Known rows, with every way that one mark hangs from another
U[S[W[R Y]]]: [ 19  -4 -14  -1 -15   5  16 -18 -13 -12  13  34   0   6  11   6  -4  -9
  -4]
L[M W[D R S Y]]: [ -4  -8  14  14  32 -37 -18  34  -9  41 -23 -36   3 -18 -33 -34  24 -22
  14]
A[W[D S Y[U]]]: [  1  22  10  -4  -9   2  13  18  12  12 -10 -15   6  11 -13  -4   1   8
  16]
W[S]: [-22   3  10  24  -6  11 -12   5 -34 -33  -3 -43   4   2   5  -6 -14  19
  -3]
U[S[W[D Y]]]: [ 10  -4  -6 -22  -3   0  19 -18   1 -34   6  45  -3   4   9   7   9  -8
  -3]
S[U W[D]]: [  6 -13  -2 -44  -6   9  16 -25  27 -51   5  52 -15   1  34  23   1  -6
 -13]
L[W]: [-21 -45  20  32   2   4 -39 -12 -52 -56 -12 -26  -6  -4  24 -16  -9   9
 -16]
P[W[D S Y[U]]]: [ -9  23   5   3  -3  -9  10  16  38  -7  -5 -19   7  -1 -33   3  20  15
   8]
A[W[D R S Y[U]]]: [ 12  25  -3 -10  -4  -2  14  21  26  66  -9   0   7   4 -13   1   9  -6
  17]
L[M W[D R Y]]: [ -9 -28  13   1  38 -27 -32  17 -10  32 -15  -2  -8 -21 -13 -30   9 -26
   7]
A[W]: [-19  -8  17  18 -15  41 -22 -12 -19 -27  -3 -14  -9  10  36 -12 -50  10
   6]
S[U]: [ -8 -20   3   8  -4  16 -12 -21 -22 -62  20  -3  -8   6  23  12 -24  19
 -21]
W[D R S[U] Y]: [  7  20 -17  -9  15 -26  14  12   4  48   1  -8  12  -4 -25   8  24  -4
  -3]
W[D R S Y]: [-11  24 -11  -6  18 -21   0  22  -9  66 -13 -14  12  -9 -24  -7  20  -7
   7]
P[W]: [-29  -8  11  24  -8  30 -26 -16   8 -47   1 -20  -8  -2  15  -6 -32  18
  -1]
W[R S]: [-11   7  -4  16  -1   6 -11   7 -20  20  -2 -28   4  -4   4  -1  -5   5
  -1]
S[U W[R Y]]: [ 15   1 -13 -19 -16  -3  20 -14  -2 -15   8  31  -2   6  12  10  -6  -6
  -7]
A[W[R]]: [ -9  -5   3  11  -9  36 -21 -10  -5  26  -2  -1  -8   3  34  -7 -42  -4
   7]

Rows
[ 19 -47  20  12  22 -20 -12   0  -4 -54  15  10 -12  -6 -15  -7  19  -5
  -9] => L[M W[D Y[U[S]]]]
[-18  10  10  -4   5  14 -12   2  -7  19 -13   1  -1   5   8 -19 -25  -2
  16] => A[W[D Y]]
[ -4  13   2  23  -7 -11   8   7 -38 -39   7 -47  14  11 -21  -4  -5  24
  -6] => W[S[U] Y]
[ 20   0 -20 -29   1  -5  20 -15  15  20   6  60  -3  -3   8  12  16 -21
  -2] => U[S[W[D R Y]]]
[ -6  24  -1  10   1 -12  13   7  33  -9  -4 -32  11   1 -34   0  14  13
   6] => P[W[D S[U] Y]]
[-15  25  16  35 -17  14  -3  16 -34  -3 -15 -59  13  16  -9 -27 -30  15
  22] => A[W[S Y]]
[-18  -1  -7 -11  13  15 -20 -11  48  39  -4  21 -10 -17  11   5  -3 -10
   2] => P[W[D R]]
[ 22 -11 -19 -15  12 -10   9  -9  10  24  27  49  -2  -3  -7  25  23  -3
 -16] => W[D R Y[U[S]]]
[ 13   3 -13 -53  -4 -10  22  -3  31  17   0  70  -8  -4  10  19  20 -17
  -3] => S[W[D R Y[U]]]
[  7   6 -14 -15  12  -9   7   1  20  33   5   1   2  -8  -1  20  19  -4
 -10] => W[D R S[U]]
[  8 -14   5  33  -6 -29  -5  19 -34   3 -11 -38  12  -2 -22  -7  31   6
  -8] => L[W[R S Y[U]]]
[ -1  -6 -10 -47   1   9   3 -13  29  21  -8  61 -14 -11  35  14   5 -24
  -2] => S[W[D R]]
[  6   2  -5 -39  -4  -8  22 -14  11 -36   1  43  -5   5  10  11   6  -5
  -6] => S[U W[D Y]]
[ -4 -40  32  26   9 -12 -26  11 -33 -71   3 -24 -11  -2 -10 -24  -9   7
  -4] => L[M W[Y[U]]]
[-15  15  -2  28 -10  16 -11   3  22  17  -6 -39   4  -6  -6  -3  -7   7
   8] => P[W[R S]]
[  5  18 -11  17  -2 -16  10  10 -25  15   8 -33  14   4 -22   2   4  10
  -5] => W[R S[U] Y]
[ 29  -4 -11  -8  -2  11  11  -9  27  40  18  42  -3   6   4  15   3  -9
   1] => A[W[D R Y[U[S]]]]
[ 21 -14 -18 -34  -1  12  13 -28  31   6  10  69 -13  -6  33  23  12 -22
  -9] => U[S[W[D R]]]
[  3  21  11  31 -21  10  10   6 -21 -22  -2 -54  12  20 -11 -13 -26  18
  11] => A[W[S[U] Y]]
[ 14   9  -2  19 -19  23   6  -2   9  18   3 -30   3  10  13   5 -22   4
   5] => A[W[R S[U]]]
[ -5  15   2 -10   6 -18  10  19  -5  -6  -1  -9   7   1 -23   6  23  13
  -1] => W[D S Y[U]]
